What can hang from each mark:
ruke: figu
kufor: dumi
dumi: figu paduz
paduz: dumi gena
figu: dumi ruke sosu
gena: paduz
veka: dumi gena
sutop: gena
sosu: figu

Every row comes from one small tree of marks. Brackets hold a mark, then the marks that hang from it, in alphabetical order. Every link used is in the known rows. Which tree was each row made from?
In the rows, zero is written as 100.
Known rows:
{veka {dumi {figu ruke}} gena}: 69; 98; 69; 103; 82; 119; 118; 45; 113; 107; 104; 81; 169; 84; 116; 78; 112; 114; 116; 108; 129; 70; 125
{sutop gena}: 88; 121; 96; 89; 90; 87; 121; 102; 103; 94; 91; 101; 114; 72; 117; 95; 111; 92; 109; 100; 99; 96; 99
{dumi {paduz gena}}: 105; 125; 83; 123; 119; 90; 130; 72; 126; 128; 92; 114; 122; 97; 85; 112; 133; 94; 105; 87; 106; 82; 115
{sutop {gena {paduz {dumi {figu sosu}}}}}: 55; 136; 81; 105; 84; 97; 137; 67; 103; 92; 85; 91; 174; 58; 119; 84; 137; 89; 115; 106; 122; 79; 113
{sosu {figu {dumi {paduz gena}} ruke}}: 117; 63; 112; 89; 113; 127; 103; 75; 117; 122; 110; 89; 117; 113; 118; 97; 157; 122; 161; 112; 117; 94; 130
{gena {paduz {dumi figu}}}: 60; 137; 77; 118; 100; 101; 120; 59; 106; 93; 96; 85; 156; 92; 85; 92; 127; 91; 78; 114; 117; 85; 110
{dumi {figu ruke sosu} {paduz gena}}: 102; 79; 75; 96; 119; 117; 124; 54; 114; 120; 95; 101; 157; 88; 133; 93; 154; 138; 145; 91; 125; 77; 125
{veka {dumi paduz}}: 86; 115; 88; 126; 97; 99; 104; 79; 119; 126; 83; 113; 129; 93; 66; 110; 109; 96; 103; 89; 121; 61; 110
{kufor dumi}: 105; 94; 85; 104; 113; 108; 102; 77; 130; 114; 101; 89; 96; 104; 91; 118; 104; 93; 87; 99; 95; 102; 88
{ruke {figu dumi sosu}}: 117; 55; 123; 96; 95; 134; 89; 115; 108; 85; 112; 77; 114; 94; 118; 68; 127; 131; 152; 68; 98; 109; 124
{figu {dumi paduz} ruke sosu}: 133; 54; 115; 72; 103; 126; 78; 88; 118; 117; 104; 83; 111; 90; 117; 83; 149; 148; 178; 89; 120; 97; 115
{kufor {dumi figu}}: 102; 85; 68; 99; 124; 109; 111; 70; 125; 102; 97; 73; 122; 107; 95; 119; 109; 112; 69; 106; 103; 98; 87
{sosu {figu ruke}}: 89; 56; 117; 78; 97; 136; 85; 91; 84; 104; 112; 109; 100; 107; 141; 95; 115; 109; 149; 119; 109; 93; 118
{gena paduz}: 85; 132; 102; 104; 96; 103; 108; 85; 105; 101; 102; 102; 125; 80; 92; 94; 119; 75; 106; 92; 101; 98; 104
{ruke {figu {dumi paduz} sosu}}: 124; 61; 118; 102; 107; 132; 92; 107; 119; 101; 102; 91; 120; 88; 100; 79; 140; 134; 156; 57; 104; 92; 127
{sutop {gena {paduz {dumi figu}}}}: 52; 154; 76; 105; 90; 88; 139; 66; 107; 89; 88; 87; 165; 64; 103; 89; 134; 84; 89; 112; 114; 84; 108
{dumi figu}: 96; 89; 82; 95; 112; 102; 112; 93; 94; 86; 95; 83; 129; 103; 104; 100; 104; 121; 80; 107; 109; 95; 100
{figu dumi ruke sosu}: 126; 47; 121; 66; 89; 128; 74; 96; 105; 100; 115; 68; 104; 97; 137; 71; 134; 145; 174; 102; 115; 115; 112
{paduz {dumi {figu ruke}} gena}: 66; 116; 63; 112; 104; 103; 128; 39; 114; 102; 110; 76; 146; 115; 122; 88; 136; 123; 94; 130; 119; 93; 121
{ruke {figu dumi}}: 114; 79; 115; 97; 101; 124; 92; 113; 115; 82; 116; 72; 103; 102; 98; 76; 123; 126; 120; 76; 88; 113; 118
{veka dumi}: 78; 110; 93; 119; 84; 101; 100; 87; 107; 108; 95; 99; 123; 100; 87; 97; 94; 93; 99; 102; 115; 79; 107
{sutop {gena paduz}}: 74; 150; 98; 93; 86; 90; 128; 88; 107; 96; 94; 103; 137; 54; 109; 90; 128; 70; 115; 93; 99; 95; 103
{ruke figu}: 92; 92; 106; 104; 100; 123; 98; 105; 103; 86; 111; 105; 105; 93; 108; 83; 108; 108; 113; 72; 85; 98; 118

Write each row's tree:
60; 110; 85; 99; 91; 124; 106; 51; 100; 98; 103; 88; 160; 82; 120; 78; 140; 110; 126; 112; 126; 84; 118 : {gena {paduz {dumi {figu ruke sosu}}}}
71; 75; 81; 94; 94; 122; 97; 63; 94; 96; 101; 84; 139; 103; 131; 82; 122; 138; 121; 123; 128; 86; 115 : {paduz {dumi {figu ruke sosu}}}
119; 48; 121; 77; 111; 133; 82; 91; 107; 115; 107; 91; 106; 110; 112; 98; 144; 130; 161; 112; 118; 91; 122 : {sosu {figu {dumi paduz} ruke}}
107; 80; 64; 87; 133; 121; 103; 50; 137; 121; 98; 86; 124; 97; 96; 122; 134; 129; 98; 99; 109; 83; 94 : {kufor {dumi {figu ruke} paduz}}
97; 54; 92; 73; 100; 128; 95; 82; 88; 91; 104; 87; 134; 92; 148; 81; 121; 142; 139; 105; 119; 95; 109 : {dumi {figu ruke sosu}}
122; 75; 109; 114; 110; 126; 113; 92; 129; 108; 105; 89; 132; 91; 105; 78; 153; 126; 156; 57; 103; 94; 136 : {ruke {figu {dumi {paduz gena}} sosu}}
99; 102; 67; 96; 127; 108; 127; 52; 120; 115; 100; 95; 147; 96; 113; 102; 149; 132; 113; 99; 115; 82; 119 : {dumi {figu ruke} {paduz gena}}
112; 43; 126; 71; 98; 136; 78; 98; 96; 99; 117; 78; 99; 116; 131; 87; 130; 126; 157; 123; 113; 108; 119 : {sosu {figu dumi ruke}}
82; 101; 70; 134; 105; 103; 134; 57; 118; 124; 79; 100; 178; 93; 95; 101; 132; 111; 115; 90; 138; 56; 125 : {veka {dumi {figu sosu} {paduz gena}}}
50; 145; 77; 88; 87; 101; 127; 56; 108; 90; 99; 86; 161; 62; 122; 80; 144; 98; 111; 117; 114; 85; 111 : {sutop {gena {paduz {dumi {figu ruke}}}}}
121; 83; 109; 103; 114; 121; 96; 105; 126; 98; 106; 86; 109; 96; 80; 87; 137; 129; 123; 64; 93; 96; 122 : {ruke {figu {dumi paduz}}}
119; 75; 111; 110; 118; 112; 117; 88; 118; 121; 98; 90; 122; 118; 95; 109; 145; 105; 133; 107; 117; 91; 128 : {sosu {figu {dumi {paduz gena}}}}
130; 108; 96; 112; 119; 90; 120; 83; 136; 120; 98; 77; 118; 107; 75; 103; 146; 114; 114; 91; 109; 101; 114 : {figu {dumi {paduz gena}}}
82; 123; 77; 133; 90; 102; 125; 55; 131; 134; 84; 113; 155; 78; 71; 100; 113; 84; 113; 85; 127; 53; 126 : {veka {dumi paduz} gena}
109; 90; 63; 106; 138; 107; 116; 62; 137; 120; 86; 88; 128; 100; 74; 131; 124; 115; 73; 94; 109; 80; 92 : {kufor {dumi figu paduz}}
133; 83; 103; 111; 111; 102; 117; 85; 129; 124; 93; 82; 131; 98; 97; 94; 151; 121; 149; 84; 121; 96; 121 : {figu {dumi {paduz gena}} sosu}
69; 127; 61; 132; 109; 90; 141; 51; 114; 101; 98; 77; 151; 118; 101; 98; 125; 107; 69; 125; 120; 89; 119 : {paduz {dumi figu} gena}
105; 61; 85; 81; 116; 126; 99; 73; 101; 110; 92; 103; 142; 85; 125; 95; 138; 147; 144; 91; 125; 75; 114 : {dumi {figu ruke sosu} paduz}
74; 85; 79; 114; 98; 108; 111; 74; 94; 95; 90; 85; 144; 106; 110; 92; 112; 123; 96; 117; 128; 81; 112 : {paduz {dumi {figu sosu}}}
